Each row comes from the steps of one path. Every step used is in the known rows, and no mark comes twice. Write the path behind each row, first mark first.
In the rows, zero is written as 128.
Known rows
kidu feva vofa zevise: [157 147  80 109 114 146 113  74 193 185 136 174  99 130  90 160 111 159
 120 167  74 123 139  24 131  61 200 104 169  71 137 139 142  86  96 110
 162 147 112 170 153 164  96 109  90 228 125 156 135 101 201  89 115  87
 124 129 131 162 118 123 143 132]
feva koga zevise: [144 167 119 146 100 124 139 154 101 123 116 158 114 192 158 128 141 106
 161 128 147 120 128 152 126 118 154 130 128 172 148 119 135 143 154 129
 146 153 128 131 109  92 149 140 126 105 113  76 162 119  96 127 114 107
 161 141 155 122 121 146 100 118]
koga zolozot: [123 135  96 111 109 142 104 150  95 138 143 141 148  95 176 117 119 113
 128 111 143 133 110 117 142 136 180 160 154 112 117 102 141 141 104 162
 119 113 130 134 162 132 113 158  96 128 147 114  89 116 119  92 149 118
  93 114 167 104 124 113 104 132]
koga zevise kadomi: [166 145 135 147 101 144 117 135  76 132 111 199 170 157 173 133 132 120
 189 116 107 148 123 144 121 141 139 154 107 143 125 138 103 138 152 130
 149 158 150 122 119 109 138 103 105 102 129  63 127 116  92  97 151 126
 102  97 170 147 137 152 118 135]
zolozot kadomi: [124 129 132 111 128 109 118 140  85 138  97 140 137  91 117 160 118  92
 161 131  84 128 122 117 128 140 133 114 131 131 117 128 119 128 130 139
 128 121 123 138 152 122 130 174 130  89 135 159 112 124 125 141 144 130
 127 106 145 141 117 109 120 104]
kidu feva koga zevise vofa mimad: [152 167 129 158 110 138 163  95 199 123 108 141  46 143 114  93 139  62
 181 123 123  94 131 114 152 103 149 122 157 179 156  91 134  95 180 110
 161 153 121 162  67  62 123  71 128 127 112  67 239  99 132 116 142  86
 188 154 147 138  91 172 123 143]
kidu feva gofab: [113 182 102  72  96 143 118 123 154 129 130 166  78 135 155 138 111 130
 129 164 141  90 171 105 112 107 145 138 160 102 114 129 113 118 143 122
 163 148 105 129 116 140 101 160 141 168 118 184 166 124 196 115 136 107
 130 115 121 140 150 112 120 152]
zolozot kadomi zevise: [135 123 153 120 128 114 118 144  65 124 101 156 160 138 122 171 117 111
 166 102 102 122 155 163 129 169 111  95 120 157 109 119 116 107 137 125
 130 109 123 123 162 126 123 109 142  93 117 107 118 129 115 158 108 136
 138 103 135 133 104 141 132 124]
vofa mimad: [140 152 105 119  88 143 121  91 177 132 130 146 128 111  99 137  85  98
 150 117  88 116 153  66 140 138 163 153 145 129 142 113 109 115 113 148
 123 146 124 136 108  75 117 145 100 166 124 125 128 131 146 128 171 102
 129 147 154 131 117 106 178 126]
kidu feva koga zevise: [139 168 111 124  94 123 132 165 116 124 119 157  91 181 154 123 151  88
 178 131 139 106 135 120 121 100 158 105 142 170 146 103 158 109 158 120
 184 142 133 146  99 119 133 105 108 116 129  90 179  97 137  92 125 102
 147 130 142 119 118 166  84 140]
kidu feva koga: [109 142  99 114 109 130 135 121 142 132 135 131  75 149 150 139 139  90
 168 124 124 110 148  84 121 108 135 109 147 153 143 104 146  90 133 124
 174 150  97 127 109 106 116 147 112 132 147 170 166 109 167 112 118 116
 149 144 131 123 130 144  82 142]
gofab zolozot kadomi zevise koga: [120  66 172 123 170 135 127 144  93 147 111 175 174 149 159 132 115 135
 146 126 145 154 164 162 140 169  81  89 122 201 111 151 109 122 156 121
 160 104 125 118  94 137 163  52 116  65 139 131 110 134  88 129 134 178
 137 111 131 139 145 113 105  92]
zolozot kadomi zevise vofa mimad: [156 122 169 140 146 119 134  81 138 103  96 154 120  86  68 144 115  91
 159  80  78 121 149 143 159 172 100 107 141 176 129 129  94  96 158 113
 107 110 112 150 121  77 121  85 149  98 103  78 168 140  98 173 131 104
 173 120 134 143  67 151 160 128]
koga zevise: [151 175 119 158  94 149 117 137  84 137 114 157 127 160 127 125 116 115
 151 146 125 132 143 149 118 131 178 149 151 124 132 112 120 153 137 153
 138 137 151 127 132 127 129 129 113 124 111  63 144 105 112 119 140  96
 111 120 178 125 118 123 141 127]
gofab feva vofa zevise: [157 113 112 163 125 142  90  75 165 149 145 140 133 140  91 151 127 163
  75 175  72 121 132 101 127  90 193 121 137  71 152 146 141 114  55 123
 129 128 143 138 173 167 125 121 111 241 112 146  99 127 195 122 109  90
 122 155  98 128 144  97 193 153]
kadomi zevise: [134 145 140 123 103 135 114 115  87 113 129 150 131 145 120 157  97 139
 140  97 104 112 160 141 112 171 129 133 139 152 137 117 123 113 117 136
 130 143 116 106 139 119 127 108 122 135 110  99 117 124 131 148 107 106
 117 112 159 122 110 135 139 138]
zolozot gofab feva: [131 148  98 154 112 130 125  99 115 109 141  65 112 150 122 150 132 132
  99 143  93 114 113 149 124 121 134 128 102  91 157 128 140 145  86 126
 108 150 172 115 145 136 145 151 160 182 110 156 100 128 147 165 116 146
 104  85 102 115 150 117 159 144]
vofa feva gofab zolozot: [ 76 133 140  58 110 139 147 109 184 141 140 133 122 159 122 112 107 162
  84 156 198 136 171 133 103 111 111 152 133  82 105 124 116 153 175 122
 137 146  92 137  68 159 134 173 159 151 115 199 107 165 149 125 144 116
 100 164 101 135 151  66 179 108]
feva gofab zolozot kadomi zevise vofa: [ 89 129 186 125 170 116 118  74 132 102  88 184 117 100 151 129 123 146
 113  95 192 129 179 205 139 150  90 111 110 157  90 145  98 108 188  81
 118 119  71 153 109 121 146  98 201 104  91 132 109 153 100 184 115 126
 146  89  92 135 106 106 130 121]
zevise koga zolozot gofab feva: [139 105  75 141 150 152 136 183 122 132 156  98 148 154 182 110 149 133
  92 173 131 131  95 152 140 142 114 138 135 137 145 134 129 162  77 134
 120 102 218 120 122 141 142 104  98 141 153 141 105 121 123 101 166 191
 125 109 136  99 181 128 108 135]
zolozot kadomi zevise vofa: [132 117 169 159 159 101 116 113  94 105  97 126 128  93 103 145 115 117
 152  81  91 126 141 173 133 170  91  93 129 170 108 142 103 113 150  95
 113 125 110 121 160 106 118 106 170  72  97  99 136 120  93 171  93 111
 141 103 136 129  85 151 109 127]
kidu feva: [130 146 105 119  94 131 113 112 127 137 132 146  89 112 138 150 109 109
 140 134  96 114 139  98 118 117 155 117 171 111 132 113 134 104 127 145
 157 144 115 127 117 138 101 147 109 157 137 165 131  97 182 108 132 105
 103 118 147 124 130 132 113 142]
vofa zevise kadomi: [154 126 127 152 106 152  93  85 120 167 137 207 153 153 142 171 115 138
 173 105  80 152 141  48  91 136 176 168 110 115 134 140  92 104 134  99
 133 128  91 165  96  96 125 116  93 134 128 151  99 129 139 111 130 119
 121  87 152 184 132 125 135 140]
kidu feva vofa: [124 150  80  93 120 140 103  87 170 152 125 144 105  94 126 143 117 119
 116 169 102 125 148  74 152  87 168 102 153  96 133 146 138 101 106 151
 182 168 125 137 159 159  82 132 100 191 144 151 162 104 189  94 130  96
 119 139 141 138 128 128 121 124]
gofab zolozot kadomi: [108 105 142 124 143 118 106 101 107 136  93 158 138 100 154 138 115 108
 137 137 142 155 128 135 139 137 144 100 113 128 110 120 133 130 150 122
 134 117 105 160 129 123 151 152 163 105 130 157  76 136 115 133 147 137
 110  99 126 132 132  83 124  94]
gofab zolozot kadomi zevise: [111 101 174 113 137 121 114 103  85 124 102 172 157 135 139 156 114 122
 150  95 163 148 154 166 131 157 123  88 102 167 111 124 132 107 147 120
 127 106  99 134 125 151 155  85 157  97 115 109  74 141 100 148 127 145
 110  92 120 128 108 106 135  93]
zevise koga zolozot: [144 115  99 103 139 155 114 195 106 159 139 162 164 112 176 114 116 129
 131 149 130 136 146 106 140 163 140 170 176 157 129 139 110 149  92 153
 145 107 151 124 123 123 110 136  60  84 154 129 117 115 101  79 166 149
 125 125 174 121 153 122  81 124]
feva kidu: [118 128 160 146  94 141 113 138 121  93 121  82  88  77 104 134  83 152
 125 130 106 104 133 118  97 121 131 134 170  93 128 131 123 124 122 169
 109 158 120  85 115 102 138 179 117 133 158 150 110 137 151 145 149 110
 151 126 151 128 167  96 148 129]
kidu feva koga zolozot kadomi: [136 125 113  78 131 114 147 163 112 137 118 157 135 112 191 126 161  64
 186 123 168 122  77 113 142 104 147  86 132 171 116  94 162  92 156 145
 161  68 111 153 141 148 121 144 109  81 167 144 122 113 136  83 129 153
 148 140 128 121 133 145  60 140]

Which path is each row?
[152 165 134 193 131 137 109 124 108 115 114 130  79 105 105 104 121 122
 137 123 101 135 139 175 142 129 149 152 160 128 132 124 109 150 137 126
 117 165 137 126 148  94 122 123 145  89 112  61 155 100 101 143 130  76
 122 117 173 127  94 149 112 129] => koga zevise vofa
[103 145 107 159 118 114 151 115 132 101 136  65 107 190 158 145 154 109
 105 136 120 119 117 138 131 115 113 116  87 145 168 134 149 132 100 112
 126 144 150 116 109 110 169 152 168 167 120 163 128 140 139 164 102 156
 152 128  85 115 151 118 125 130] => zolozot gofab feva koga
[160 139 117 134 131 145  84  53 171 174 121 218 170 140 141 157 120 160
 131 123  75 161 140  24 129 103 187 149  97 101 132 176  90 100 117 110
 147 157  93 171 148 111 122 107  94 187 131 141 102 133 151 112 123 118
 127 112 154 185 135 130 153 124] => feva vofa zevise kadomi
[146 119  58 121 171 147 122 151 168 156 145 112 167 141 172 118 162 157
  61 200 147 136 103 115 175 106 130 127 121 123 154 173 138 162  52 136
 142 129 225 122 173 149 129  90  79 202 156 122 111 132 122  90 141 188
 121 143 120 103 179 122 115 115] => zevise koga zolozot gofab feva vofa
[153 139  60 129 145 141 107 106 158 146 142  78 147 126 164 128 156 141
  56 163 153 135  87 143 172  89 166 125  94  90 144 150 164 142  48 145
 109 138 200 134 190 172 124 129 124 236 139 125  77 134 136 110 133 152
 104 115 104 106 150 120 143 131] => koga zolozot gofab feva vofa
[149 110 100 136 152 139 147 180  93 122 161 108 171 168 186 126 151 153
 109 143 158 120 112 180 137 157 101 126 109 158 146 128 137 135  72 136
 119  89 203 100 125 151 151  40 103 149 130  94 115 120 103 106 125 212
 115  89 123 103 161 155 114 152] => kadomi zevise koga zolozot gofab feva
[102  96 170 123  81 122 144 159 147  88 152  38 109  86  37 119  97 152
 123 144 104 103 130  94  96 122  89 137 154  69 127 123 139 149 129 173
 107 144 119  62  80 136 134 182 114 122 154 168 153 128 168 130 147 109
 124 189 120 137 168  96 179 118] => vofa feva kidu
[107 121 121 139 138 101 153 161 167 112 159  66 120  98 112  83 150 121
 122  96 163 142  81 115 130 124 110 159 133 139 133 111 139 139 148 129
 114 113  90 129 110 117 109 160 125  82 146 138 155 133 110  98 102 108
 129 190 119 114  99 151  99 130] => zevise vofa feva koga zolozot
[101 120 112  85 112 112 150 177 138 136 163  95 148 140 129 102 144 124
 155 121 172 133  86 103 128 122 137 155 135 125 130  95 160 140 146 163
 121 104 108 129 117 138 118 174 100 106 156 142 138 135 122  87 132 132
 120 187 125 113 125 133 109 112] => vofa feva koga zolozot
[163 142  85 159 129 139 114  57 180 167 135 114 120 181  91 161 128 173
  60 164  81 129 123  71 139  74 178 106 105  59 171 148 148 132  56 100
 114 147 156 157 169 158 135 113 133 252  97 148 103 127 171 154 105 130
 134 109  89 149 139 115 184 139] => zolozot gofab feva vofa zevise
[ 94 129 143 141 128 102 150 117 172 115 135  71  80 112  63 105 134 122
 114 110 118 136 127  99 123 125  92 148 134 129 146 123 121 144 164 112
 122 153  69 111  96  82 122 179 154  91 125 146 174 126 133 146  95  89
 151 189 117 146 101 142 110 118] => zevise vofa feva koga
[143 161  66 104 122 125 131 123 120 138 141 105 136 137 172 125 128 132
 130 113 169 147 100 101 147 120 164 155 114 108 128 122 138 150 112 137
  89 135 137 151 154 120 120 170 127 143 140 129  93 119  99 122 150 154
 109  80 154 109 135 136 109 127] => koga zolozot gofab
[134  98 177 129 149 115 133 185  72 112 125 135 185 150 156 146 183 104
 148  94 156 108  78 211 128 151 104  88  97 196 127  92 173 104 110 142
 133  63 155 108 157 165 160  88 129 114 141  97  93 154 111 133 106 171
 142 147  92  86 132 136 123 157] => gofab feva koga zolozot kadomi zevise
[113 126 193  90 148 100 157 144 137 100 106 132 130 124  57 130 125 145
 121 124 129  95 160 169 116 149  46 131 122 121  90 147  96 123 184  89
 119 112  98 113 120 138 109 122 190  81  96 130 178 149 117 174 104 120
 157 146  86 148  88 145 161 128] => zolozot kadomi zevise vofa feva gofab
[157 116  82  89 146 138 154 162 108 142 148 133 164 182 183 125 129 153
 127 120 177 132 127 120 156 157 102 140 125 171 129 149 111 142 100 124
 115 109 169 130 123 117 136  59  88 117 137  86 131 115  78 106 133 200
 129  90 168 130 142 173  78 115] => kadomi zevise koga zolozot gofab
[132 156  77 145 139 131 116  80 163 131 128  85 118 144 124 151 140 147
  58 177 100 128 116 123 148  90 143 108  90  90 162 170 141 139  59 127
 124 171 180 127 170 140 138 127 148 235 120 153 111 132 158 137 117 129
 121 105  92 113 155 117 165 128] => zolozot gofab feva vofa
[131 108 126 163 112 134 131 141 127  91 145  32 107  95 163 106 134 157
  98 136 167 110  69 161 125 103 139 128 116  74 132 115 168 158  77 166
  73 113 198  76 125 144 160 151 121 187 163 141  78 132 144 153 161 174
 118 113 108  98 199 104 150 165] => koga zolozot gofab feva kidu
[134  94 121  95 159 129 127 209  80 156 120 173 189 100 178 119 140 100
 159 163 137 143 117 117 149 154 113 131 161 165 106 142 109 134 119 135
 150  75 150 125 156 133 113 138  79  40 167 127 102 123  94  70 170 177
 138 125 160 121 148 123  71 100] => zevise koga zolozot kadomi
[122  89 186 127 149  98 139 122 119  99 116 104 141  97  34 128 131 132
 147 103  90 128 118 151 121 164  51 111 118 133 112 132 112 124 171 104
 103 102 123 107 140 135 116 113 161  55 116 104 170 126 108 163  84 115
 132 134 105 146  63 160 147 101] => zolozot kadomi zevise vofa feva
[101 120 169 151 128  89 157 133 148  88 154  83 102 146  58 116 127 138
 126  73 132 115 142 133 110 157  66 128 111 171 140 118 124 117 153 105
 118 150  76 116  90  89 127 106 152  83 118 111 190 133 122 167  69 104
 156 182 109 130  77 164 120 139] => kadomi zevise vofa feva koga
[ 91 133 159  77 138 126 119 115 126 143  92 183 136 140 172 140 119 122
 110 152 180 140 170 167 120 118 133 116 113 130  89 138 114 126 182 126
 138 128  98 146 117 136 146 172 184 116 114 182  79 167 129 145 149 139
 131 110  95 124 148  70 150 101] => feva gofab zolozot kadomi
[102 126 131 142 122 119 127 119 156 105 136  92  99  74  39 100 105 141
 112 130  86 138 141 113 122 135 116 160 155  82 124 124 115 149 143 116
 100 152 102 115 120 107  91 169 139  95 125 155 166 120 148 132 107  69
 112 154 132 149  93 135 127 120] => zevise vofa feva
[133 135 150 162 116 116 147 121 128 103 130  96 103 107  47  86 115 140
 118 133  86 134 137 159 121 126 116 152 152  92 127 123 119 160 159 129
 113 152 139 123 131 120 111 135 138  84 103  65 202 102 111 129 129  69
 111 145 146 139  89 154 139 115] => koga zevise vofa feva
[ 96  72 204 126 161 101 142  82 139 109 104 100 140 102  55 117 120 149
 122  93 153 156 127 180 126 146  65  98 114 126  96 117 123 124 181 101
 115 102  90 136 104 149 137  87 176  63 115 123 133 143 103 164  98 122
 109 139  87 148  92 127 141  99] => gofab zolozot kadomi zevise vofa feva
[127 120 158 119 100 128 159 155 115 133 121 168 172 196 135 118 169 112
 184 124 129 136 112 127  91 125  91 160  84 162 136 136 120 137 190 129
 165 149 122 127  68 104 149 114 118  73 134  75 189 134  96 106 129 133
 133 171 131 172 132 171 130 111] => vofa feva koga zevise kadomi
[156 101 113 106 135 151 124 197  82 146 155 168 170 142 174 116 120 150
 129 111 142 127 147 142 134 188 127 155 162 182 126 127 110 132  95 148
 139 100 153 108 132 138 130  71  72 100 144  93 111 117  93  85 138 161
 116 129 169 113 133 149  90 128] => kadomi zevise koga zolozot
[175 140  70 152 137 140 120  77 178 165 148 108 143 156 144 139 152 169
  67 159 142 142  82 102 148  73 204 124 102  59 156 137 162 136  41 129
 100 111 183 180 193 180 119  94 115 243 130 133  78 131 146 114 130 143
 122 109 102 127 152 113 170 135] => koga zolozot gofab feva vofa zevise
[ 84 105 185  94 169 106 140  97 175 125 105 116 109  91  89  99 132 149
  86 138 180 149 149 150 125 113  91 128 118 105  92 143 108 150 209 101
 109 126  75 152 106 146 129 170 211  84 107 179 139 163 120 162 126 119
 124 152  73 149 123  92 154  95] => zevise vofa feva gofab zolozot kadomi
[126 130 119 108 143  98 133 180  97 133 111 165 161 121 193 124 164  71
 170 103 169 139  89 130 147 122 145 113 107 183 121 113 151 117 135 139
 136  79 114 153 155 111 132 173 129  66 152 137 103 142  89 118 136 158
 152 142 142 117 121 131  88 120] => feva koga zolozot kadomi
[106 159 122  60  93 126 143 155 160 128 143 133 124 146  80 118 110 153
 106 157 136 110 165 109 108 116 116 172 141  70 113 130 105 158 164 131
 127 144 102 109  95 134  96 192 145 146 115 186 172 149 161 110 123 101
 112 174 110 146 147  98 168 121] => vofa feva gofab
[140 137  74 156 117 135 124 130 124 124 154  69 134 137 167 122 153 136
  97 138 139 130  79 164 133 119 158 136 109  96 143 110 161 144  72 135
  97 122 181 125 167 156 131 143 125 188 140 134  65 127 118 125 139 160
  93  93 111  82 156 127 132 157] => koga zolozot gofab feva
[118 114 182 189  96 141 105 137 106  95 134  53  95  73  95 134 106 148
  96 133  87  87 127 160  90 123 123 122 149  82 145 123 143 138  72 169
 110 147 157  51 103 134 147 162 124 167 146 160  99 130 189 151 150 118
 127 156 107 109 183  72 178 175] => gofab feva kidu
[112 112 144 132 132 102 154 158 144 103 164  89 132 116 104 100 141 134
 137  67 174 128  88 135 123 149  86 145 124 160 131 102 142 121 153 125
 107 106  86 124 101 122 129  94 135  87 135  95 166 133 100 126  84 120
 136 174 122 111  82 163 100 138] => kadomi zevise vofa feva koga zolozot
[108  98 184 156 181 111 104  79 104 113  91 137 125  91 129 130 114 134
 130  75 138 154 144 193 139 158  99  90 116 169  97 123 119 111 164  99
 109 120  80 146 122 120 144  81 186  73 114 108  84 134  82 187 107 119
 121  79 110 129  89 120 115 122] => gofab zolozot kadomi zevise vofa
